What can hang from each mark
lotog: tunat
dopat: tunat valim
vagos: valim
tunat: lotog paveva valim
dutokeb: tunat
paveva: tunat
valim: dopat tunat vagos

Each row was made from one small tree. The marks that hang from a mark follow it in brackets, in alphabetical order. Every link used is in the known rows. Write each row's tree.
Known rows
lotog[tunat]: [-0.407  2.137 -1.519 -0.094 -1.696 -1.051  0.504 -0.018 -1.430  1.105
  0.541  0.346 -0.962 -1.188  0.436 -3.147  0.971  8.811  0.170  0.608
  3.158]
dutokeb[tunat[lotog paveva valim[vagos]]]: [-1.766 -3.357  0.694  0.709 -1.240  0.207  0.984 -0.015  0.314 -0.909
 -0.086  1.176 -0.722 -0.698 -0.429 -4.095 -0.233 -3.724  0.586 -3.601
 -0.254]
vagos[valim[dopat tunat]]: [ 0.119 -0.608 -2.672  0.545 -3.267 -0.742  0.762 -0.583  1.281  1.937
  2.714  3.032 -1.197 -1.614 -0.731 -0.447  2.789  1.080  1.005  0.326
  2.553]
dopat[valim[tunat[lotog paveva]]]: [-1.868 -2.213 -0.962  0.006 -1.917  0.314  0.961 -1.060  1.121 -0.328
  0.954  0.418 -0.856 -2.176  0.542 -2.768  1.814  1.014  1.095 -3.121
  0.636]
tunat[lotog paveva valim[dopat vagos]]: [-1.681 -4.978  0.022  1.029 -1.057  1.510  0.357  2.101  0.497 -1.490
  1.557  2.129 -0.639 -2.006  0.110 -1.497  0.468 -5.336  0.932 -4.396
 -0.050]
dopat[tunat valim]: [-0.419 -0.737 -2.490  0.252 -1.114 -1.755 -0.677 -2.116 -0.952  0.498
  0.906 -0.756 -0.749 -1.637  1.167 -1.131  1.154  7.726  0.929  1.501
  2.884]
valim[tunat[paveva]]: [-0.872  0.740 -1.775 -0.784 -2.061  0.893  0.660 -0.512  1.154  0.181
  1.777  1.535 -0.034 -1.303 -0.898 -3.074  1.630  4.043  0.662 -0.928
  3.344]
tunat[lotog]: [-0.519  2.550 -1.148  0.577 -1.688  0.998  2.294 -0.878 -1.874 -0.071
  1.408 -0.748 -1.808 -2.040  0.768 -3.706  0.803  4.822  0.217 -1.244
  0.918]
tunat[lotog paveva valim[dopat]]: [-1.943 -2.710  0.004  0.691 -1.074  2.040  1.182  2.771  0.282 -1.098
  1.997  0.076 -2.442 -2.489  0.851 -1.804  1.671 -3.254  0.869 -4.674
 -0.586]
tunat[paveva valim[dopat]]: [-1.391 -2.375 -1.144 -0.018 -0.650  1.454  0.094  2.836  0.756 -0.098
  2.590  0.911 -1.592 -1.992  0.324 -0.915  2.480 -2.107  1.034 -3.039
  1.369]
vagos[valim[dopat[tunat[lotog paveva]]]]: [-1.029 -3.670 -0.436  0.984 -2.690  0.116  0.398  1.242  0.526 -0.781
  1.928  0.720 -2.806 -2.064  0.351 -2.820  1.822  0.412  0.540 -1.418
  0.294]
paveva[tunat[valim[vagos]]]: [-1.077 -2.212 -1.373  0.760 -1.182 -1.049 -0.386 -1.418 -1.957  1.494
  0.357  1.373  0.109 -0.838 -0.227 -1.275  1.291  5.076  0.405  0.096
  3.950]
dutokeb[tunat[paveva valim]]: [-1.459 -0.759 -0.482 -0.202 -0.826 -0.013  0.597  0.755  0.571  0.531
  0.986  0.092 -1.712 -0.618 -0.387 -3.807  1.655  0.049  0.672 -2.306
  1.046]
paveva[tunat[lotog valim[dopat vagos]]]: [-1.525 -4.772 -0.552  1.855 -1.672 -0.167  0.418  0.088 -1.009  0.081
  0.357  1.044 -0.564 -1.529  0.403 -1.471  0.307  2.066  0.698 -1.621
  1.542]
lotog[tunat[paveva valim[dopat vagos]]]: [-1.601 -5.390 -0.223  0.445 -1.103 -0.815 -1.337  2.860  0.873 -0.313
  0.681  3.256  0.112 -1.112 -0.111 -0.880  0.716 -1.370  0.886 -2.453
  2.036]
dutokeb[tunat[lotog]]: [-0.536  1.897 -0.923  0.754 -2.039  0.225  2.606 -1.329 -0.806  0.063
  0.315 -0.922 -1.673 -0.911  0.104 -5.687 -0.268  5.110  0.353 -0.572
  0.054]
dopat[valim]: [-0.406  0.541 -2.660 -0.223 -0.766 -0.588  0.433 -1.351 -1.151  1.373
  1.926 -0.111 -1.007 -1.962  0.936 -1.201  2.496  3.945  0.886 -0.411
  1.848]
dutokeb[tunat[lotog valim[vagos]]]: [-1.058 -1.611 -0.075  1.321 -1.502 -0.837  1.392 -1.341 -0.652 -0.077
 -0.438  0.897 -0.819 -0.671 -0.038 -3.349 -0.887 -0.883  0.609 -1.993
 -0.064]
valim[tunat[lotog paveva] vagos]: [-1.167 -1.815 -0.642  0.299 -2.352  0.918  0.959 -1.207  0.884 -1.276
  0.710  2.801  1.050 -1.346 -0.993 -3.803 -0.119  0.669  0.560 -2.209
  2.033]
valim[dopat[tunat[lotog]] vagos]: [-0.294 -2.958 -1.320  1.799 -2.138 -0.356  0.121 -0.637 -0.236 -1.845
  0.544  1.230  0.360 -1.479  0.171 -2.211 -1.917  4.598  0.695  0.715
  1.723]

Write each row's tree
[-1.760 -2.727  0.316  0.559 -0.908  1.085  0.684  0.494 -0.717 -1.042
  0.979  1.467 -0.866 -1.801  0.223 -2.330  0.750 -3.695  0.442 -4.254
  0.571] | tunat[lotog paveva valim[vagos]]
[-1.448  0.201 -0.679  0.034 -2.386  1.322  1.693 -0.516  0.751 -0.749
  1.045  0.688 -0.803 -1.761 -0.284 -4.177  0.887  2.882  0.511 -2.558
  1.616] | valim[tunat[lotog paveva]]
[-0.432 -2.383 -1.680  1.446 -2.749  0.316  1.146 -0.916  1.157 -0.913
  0.946  2.869  1.209 -1.577 -0.695 -1.817 -1.041  1.583  1.055 -0.783
  1.571] | valim[dopat tunat[lotog] vagos]
[-1.874 -0.434 -0.210  1.096 -1.572  0.036  1.386 -0.743 -2.449  0.939
  0.184 -1.565 -2.461 -1.825  1.091 -2.802  1.529  6.190  0.237 -1.770
  1.790] | paveva[tunat[lotog valim]]
[-0.935 -4.972 -0.607  1.181 -1.824  0.657 -0.255  0.798  0.790 -2.626
  0.871  1.473  0.444 -1.474 -0.248 -3.201 -1.356  2.133  0.667 -0.839
  1.386] | valim[dopat[tunat[lotog paveva]] vagos]
[-1.174 -2.905 -0.752  0.678 -3.358  0.585  1.444  0.935  1.838  0.195
  2.389  2.425 -2.036 -2.095 -0.494 -2.450  2.771 -2.705  0.864 -2.838
  0.367] | vagos[valim[dopat tunat[lotog paveva]]]
[-1.094 -0.834 -0.365  1.003 -1.177  0.080  1.057 -0.942 -1.791 -0.218
  0.733  1.144 -0.923 -1.798  0.563 -1.415  0.110 -1.064  0.472 -2.769
  0.688] | tunat[lotog valim[vagos]]
[-0.620 -1.607 -1.745 -0.336 -2.056  0.409 -0.048 -1.102  1.240 -0.244
  1.341  3.610  1.720 -0.854 -1.696 -2.676  0.598  1.857  0.699 -0.674
  3.794] | valim[tunat[paveva] vagos]
[-0.565  1.174 -1.190  0.755 -3.513 -0.512  2.032 -2.264 -0.338  1.444
  1.463  1.627 -2.233 -1.952 -0.078 -2.502  2.265  1.690  0.428 -1.142
  1.179] | vagos[valim[tunat[lotog]]]
[-1.162 -4.144 -0.958  0.913 -2.521  1.249  0.686  0.485  2.090 -1.667
  1.162  3.211  1.309 -1.513 -1.063 -2.807 -0.407 -0.984  1.005 -2.424
  1.387] | valim[dopat tunat[lotog paveva] vagos]
[-0.467 -0.950 -1.385  1.371 -2.217  0.258  0.863  0.037 -0.436 -1.304
  0.951 -0.868 -1.305 -1.922  0.872 -2.650 -0.825  7.069  0.638  0.477
  1.226] | valim[dopat[tunat[lotog]]]
[ 0.163 -2.024 -2.799  0.812 -2.365 -0.190  0.001 -0.937  1.415  0.192
  1.557  3.872  2.042 -1.096 -1.285 -0.833 -0.202  2.659  1.151  0.876
  3.503] | valim[dopat tunat vagos]
[-1.789 -3.888  0.573  0.939 -1.242 -0.248 -0.504 -0.333 -0.597 -1.845
 -0.068  0.910 -0.728 -1.483  0.362 -2.284 -0.643 -0.112  0.421 -2.437
  1.394] | dopat[tunat[lotog paveva valim[vagos]]]
[-0.805 -1.686 -2.165 -0.178 -2.162  1.243  0.429  1.230  2.354 -0.284
  2.284  2.211  0.351 -1.487 -0.995 -2.306  1.510  2.322  1.130 -1.036
  2.817] | valim[dopat tunat[paveva]]
[-1.295  0.024 -0.274  1.161 -1.576 -0.532  0.676 -1.117 -1.814 -0.620
  0.028 -1.536 -2.575 -1.883  1.541 -1.748 -0.128  4.800  0.434 -1.154
  1.410] | dopat[tunat[lotog valim]]
[-1.507 -5.244 -0.595  0.805 -1.209 -0.748 -0.693 -1.332 -0.144 -1.732
  0.158  0.628  0.107 -1.674  0.610 -2.597 -0.187  1.579  0.771 -1.267
  1.059] | dopat[tunat[lotog paveva] valim[vagos]]
[-1.645 -4.239 -0.918  0.271 -1.847 -0.205  0.331 -1.780  1.293 -0.754
  0.506  2.465  0.743 -1.788 -0.216 -2.281  0.749 -1.166  1.126 -2.829
  1.159] | dopat[valim[tunat[lotog paveva] vagos]]
[-1.160 -2.503 -1.728 -0.363 -0.821 -0.840 -1.052 -0.668  0.062 -0.283
  1.208 -0.530 -0.841 -1.638  0.767 -1.989  1.783  5.002  0.904 -0.031
  2.568] | dopat[tunat[paveva] valim]
[-0.380 -2.785 -1.867  0.980 -0.938 -0.181 -0.330  0.629 -0.198  0.321
  1.941  2.584  0.168 -1.525 -0.016  0.563  0.717 -1.502  1.032 -1.305
  2.045] | tunat[valim[dopat vagos]]
[-0.669 -0.211 -1.774  1.010 -2.785  0.826  1.867 -0.383  0.932 -0.413
  1.370  1.026 -0.587 -2.008  0.125 -2.299  0.074  3.974  0.971 -0.998
  1.277] | valim[dopat tunat[lotog]]
[-1.190 -2.922 -0.603  0.743 -1.859  1.221  0.505  1.489  0.569 -2.178
  1.257 -0.529 -1.245 -1.918  0.477 -3.684 -0.132  4.169  0.656 -1.081
  1.020] | valim[dopat[tunat[lotog paveva]]]
[-0.358 -4.600 -1.709  0.511 -1.405  0.080 -1.320  0.920  1.078 -1.570
  1.496  2.354  1.244 -0.953 -0.839 -2.170 -0.499  3.102  0.800  0.773
  3.296] | valim[dopat[tunat[paveva]] vagos]
[-0.731 -3.223 -1.333  1.329 -1.510 -1.615 -0.419 -2.888 -1.056 -0.946
 -0.186  0.302  0.140 -1.716  1.037 -1.659 -0.796  4.329  0.816  0.312
  1.362] | dopat[tunat[lotog] valim[vagos]]
[-0.263 -1.801 -1.172  1.597 -2.909 -0.735  0.883 -0.188 -0.472  0.034
  1.665  0.356 -2.711 -2.073  0.727 -1.767  1.200  2.930  0.550  0.139
  0.578] | vagos[valim[dopat[tunat[lotog]]]]
[-0.478 -0.981 -1.165  0.686 -1.036 -1.278  0.208 -1.371 -0.470  0.943
  0.251  1.785  0.064 -0.230 -0.668 -2.286 -0.067  0.120  0.773 -0.431
  1.918] | dutokeb[tunat[valim[vagos]]]
[-1.622 -3.096  0.112 -0.087 -0.930 -1.119 -1.093  1.262 -0.321  0.159
  0.100  2.791 -0.064 -0.925 -0.115 -1.901  0.952  0.228  0.418 -2.336
  2.803] | lotog[tunat[paveva valim[vagos]]]
[-1.252 -0.522 -0.483  0.124 -3.215  0.455  1.664 -0.723  0.666  0.646
  1.800  1.889 -2.258 -1.940 -0.450 -3.403  3.009 -0.763  0.413 -2.775
  0.922] | vagos[valim[tunat[lotog paveva]]]
